What can hang from each mark
S: D J
A: F
D: F S Y
F: A D
J: B U
Y: D
U: J

Known rows, with every way that one mark hangs from another
{S D}: [  7.3,  -5.8,  26.5, -11.1,  14.7,  12.1,  19.8, -25.4,  73.9, -27.5,
  -2.9,  -3.1,   8.4,  -2.6,   2.5,   5.8, -56.0,  19.8,  37.8]
{S {D {F A}} {J B U}}: [ -9.7,   1.7,  19.1, -14.7,   5.8,   6.9, -31.2,  -6.5,  -9.0,  51.1,
  24.2,   2.1, -23.8,  12.7,  12.1, -30.7, -39.3,  15.7,  15.8]
{A {F {D {S J}}}}: [ -7.9, -19.3,  32.2,  15.0,   5.2,  -7.9, -14.6,   8.8,  21.1, -36.4,
 -20.1,  -6.2, -13.1,   4.8,  -1.1,  10.6,  52.5, -19.3,  16.8]
{U {J B}}: [-50.2,  10.6,  12.6,   8.1, -21.2,   0.9,  33.9,  -0.7,  48.3,  30.1,
 -21.2,  37.1, -18.2,  41.0,  32.7, -39.0, -29.1,  55.2, -16.7]
{A {F {D {S {J B}} Y}}}: [-16.6, -13.3,  24.2,  14.5,   2.3, -17.2,  -8.1,  13.3, -13.8, -20.7,
 -15.5,  -4.3,  -6.2,   9.6,  -1.6,   5.5,  55.9, -12.4,   8.0]
{D {F A} {S {J B U}} Y}: [  9.5,   3.2, -18.3,   8.7, -17.0,  -8.8, -18.8,  12.7, -73.6,  55.1,
  25.6,  11.3, -13.6,  -0.8,  -7.2, -33.4,  -0.1,  -0.7, -27.5]
{U J}: [-24.6,   7.5,   1.4,   2.6, -23.5,   4.8,  31.8, -11.1,  62.5,   3.0,
 -23.9,  31.0, -10.3,  25.6,  32.3, -25.2, -21.6,  38.8,  -6.8]
{A {F {D {S {J U}} Y}}}: [-11.5, -16.2,  19.3,  14.6,  -5.0, -17.9, -10.4,   9.6, -17.1, -22.3,
 -15.5,  -6.2,  -3.5,   6.3,   6.0,   4.8,  61.2, -15.6,   4.1]
{A {F D}}: [-12.7, -13.6,  44.5,   2.2,  10.7,  -4.0,  -9.0,   5.5,  34.2, -27.5,
 -32.2,   5.8,   7.3,   5.8,   2.6,  25.5,  34.3, -11.5,  29.4]
{F A {D Y}}: [-10.6,  41.5,  23.0,  -9.4,  -3.2,  -5.5,  27.0,  -2.6, -27.9,   7.2,
  -6.2,  14.1,   6.2, -22.3,   1.2,  60.8,  -7.9,   1.4,  35.7]
{Y {D {F A}}}: [ 18.8,   7.6, -17.6, -26.5,  17.7,  34.9,  -7.5,   4.7,  41.6,   9.6,
 -13.4,  -3.1,  35.1, -15.1, -20.7,  36.9, -31.0, -17.9,  -3.7]
{S {D F Y} {J U}}: [ 14.1,  -2.7, -17.3, -18.9,   1.7,  -1.0, -19.9, -23.6, -14.3,   6.4,
  25.7,  -8.6,   2.1,   1.1,  21.0, -27.5, -25.1,   4.1,   7.7]
{Y {D S}}: [ -0.5, -12.0, -27.1,   4.2,   9.8,  22.3,  21.4,   5.7,  61.8, -29.0,
 -12.9, -21.3,  13.2,  -1.1, -15.1,  11.9, -10.0,  -2.0, -29.1]
{A F}: [ -7.2, -20.1,  43.1,  -1.2,   5.5,  -6.9,  -2.7,  -0.2,  57.3, -12.0,
 -31.5,  22.0,  13.1,  18.6,   0.4,  -0.6,  29.5,   6.5,  25.0]
{A {F {D S Y}}}: [ -3.7, -16.0,  25.2,  14.1,   1.1, -13.3,  -2.7,   8.6,  -2.5, -33.2,
 -23.4,  -5.7,   5.9,  -1.9,  -6.4,  19.5,  48.1, -19.7,  15.1]
{Y {D {S {J U}}}}: [ -9.5, -11.1, -36.4,   5.4,   4.6,  15.4,  11.6,   5.9,  44.8, -16.7,
  -3.5, -23.1,  -1.9,   9.1,  -1.4,  -6.9,   6.9,   2.2, -40.7]
{Y D}: [ -8.0,  -0.5, -19.1, -16.4,  18.6,  23.2,  24.2,  -1.3,  75.0, -18.0,
 -19.7,  -4.3,  29.9,   5.4,  -3.1,  23.1, -20.4,   9.6, -14.5]

Rows
[ -4.3, -13.1,  18.9,  12.1,   0.5, -16.7,  -9.4,   8.3,  -5.9, -34.8,
 -17.7,  -5.5,  -2.8,   1.4,  -2.1,  11.7,  59.6, -19.4,  12.0] | {A {F {D {S J} Y}}}
[ 27.6,  18.1,   0.7, -24.9,   0.0,   2.8,  -1.8,  -8.6, -20.8,  32.5,
  -0.3,  30.6,  37.4, -16.8,  -9.3,  18.9, -34.9,  -0.5,  14.8] | {D {F A} Y}
[ -0.5,  -6.4, -35.7,   1.3,  10.7,  17.3,  13.1,   5.1,  55.0, -29.4,
  -2.9, -22.4,  -0.1,   3.8,  -9.3,   1.2,   6.2,  -2.9, -32.8] | {Y {D {S J}}}
[-24.8, -16.0,  23.6,  17.8,  -4.2, -18.5, -10.1,  15.5, -24.2,  -9.8,
 -14.8,  -3.8,  -7.5,  14.2,   6.2,  -3.3,  57.4,  -8.4,   0.1] | {A {F {D {S {J B U}} Y}}}
[ 11.3,  17.3,   2.5, -26.3,   9.2,  -2.6, -17.1, -13.8, -27.1,  30.6,
  28.2,   3.7,  -7.5,  -2.0,  -7.3, -14.0, -30.0,   5.1,  26.2] | {S {D {F A} Y} {J B}}
[ -9.5,  -7.2,  31.5,   0.0,   6.2, -12.3,  -1.3,   3.0,   6.6, -26.7,
 -28.4,   5.2,  18.1,   3.7,   2.2,  26.8,  41.0, -12.8,  25.7] | {A {F {D Y}}}
[-20.9, -11.0, -31.5,   7.7,   5.2,  14.6,  12.3,  11.1,  37.2,  -3.5,
  -2.1, -20.4,  -4.5,  16.9,  -1.8, -14.3,   4.6,  10.7, -45.6] | {Y {D {S {J B U}}}}
[ 40.0,   1.5, -12.8,   3.1,  -8.7,   2.0,  -4.4,   2.8, -39.7,  18.9,
   9.7,   9.2,  12.4, -25.2, -26.5,   4.1, -20.3, -16.2,  -5.2] | {D {F A} S Y}
[  0.8,  29.7,  13.2,  10.4, -10.2,  -5.8,  22.7,   4.4, -41.2,  -2.9,
   1.6,  -1.0, -10.0, -26.4, -10.2,  49.1,   3.2, -10.2,  21.5] | {F A {D S Y}}
[-12.1,  -1.0,  -7.5, -14.9,   3.4,  -3.7, -18.6, -12.1, -28.8,  35.0,
  27.7,  -3.2,  -5.3,  16.8,  21.5, -42.7, -31.7,  18.9,  -2.2] | {S {D F Y} {J B U}}
[ 38.9,   7.1, -23.2,   0.7, -10.1,  -5.4, -17.8,   1.7, -49.9,  17.7,
  22.7,   8.5,  -7.9, -19.9, -19.0, -11.3,   3.1, -16.5,  -9.9] | {D {F A} {S J} Y}
[ -2.0,  -0.4, -24.4,  16.2, -12.1, -23.2,  27.3,  -8.1,  -1.7, -22.4,
  15.9,   4.7, -14.2,   8.1,   6.6, -32.8,  19.5,  21.1, -24.5] | {D {S J} Y}
[ 29.3, -13.6, -21.4,   9.3,  -1.3,   1.6,  -2.0,  -0.4, -13.4,  -7.5,
   6.4,  -0.2,  19.3, -11.7, -10.4, -15.7, -26.7,  -7.3, -21.5] | {D F S Y}
[ -8.9,  29.8,   3.7,  11.9, -17.4, -11.1,  13.8,   4.9, -57.9,   6.8,
  10.6,  -2.3, -24.5, -17.5,   2.1,  31.0,  20.5,  -4.6,   9.5] | {F A {D {S {J U}} Y}}
[ 10.9, -17.0, -42.3,  -2.3,  11.0,  29.7, -16.3,  10.9,  30.0,  -8.3,
   0.2, -26.0,   8.1,  -1.9, -10.1,  -5.2,  -8.6, -19.0, -41.6] | {Y {D F {S {J U}}}}
[ 39.9,   8.9,   9.4, -25.8,   8.6,  12.3,  -2.4, -22.7,   1.5,   3.8,
   7.4,   0.2,  28.9, -27.8, -16.6,  21.4, -58.1, -10.3,  41.2] | {S {D {F A} Y}}
[-18.5,  -8.5,  11.8, -10.9,  11.6,   9.5, -28.4,  -8.3,  10.8,  31.1,
  22.8,  -3.5, -20.5,  22.6,  22.8, -43.1, -43.2,  22.8,   4.2] | {S {D F} {J B U}}
[ -1.8, -12.9, -28.2,  14.6,  -9.5,  -8.3, -15.5,   8.1, -49.1,  28.3,
  23.1,   1.0,  -7.7,  12.0,   8.8, -51.3,  -6.4,   9.2, -44.9] | {D F {S {J B U}} Y}
[ 36.7,  16.3,  -8.3, -31.3,   7.8,   1.4, -18.4, -25.1, -11.7,   2.2,
  24.9,  -1.2,  -0.7, -18.9,  -7.4,   0.8, -23.1, -11.1,  34.1] | {S {D {F A} Y} J}
[-22.3,  31.0,   9.1,  13.6, -15.2, -13.0,  14.4,  10.8, -65.4,  21.9,
  11.5,  -1.1, -29.9,  -9.7,   2.9,  25.0,  18.6,   2.6,   6.4] | {F A {D {S {J B U}} Y}}
[-13.5,   7.6,  -1.5,  18.4,   1.4,  -4.2,  28.4,  -0.1,  -3.9, -43.0,
  -4.1, -13.5,  -1.3,  -9.9,  11.5,  24.3,  -5.5,   3.8,  -3.3] | {F {D S Y}}
[ 26.8,   0.2, -25.6,   5.8, -19.4,  -5.9, -19.7,   4.8, -63.8,  34.4,
  23.3,   6.7,  -9.1, -12.9,  -5.8, -22.3,   4.3, -11.0, -20.0] | {D {F A} {S {J U}} Y}
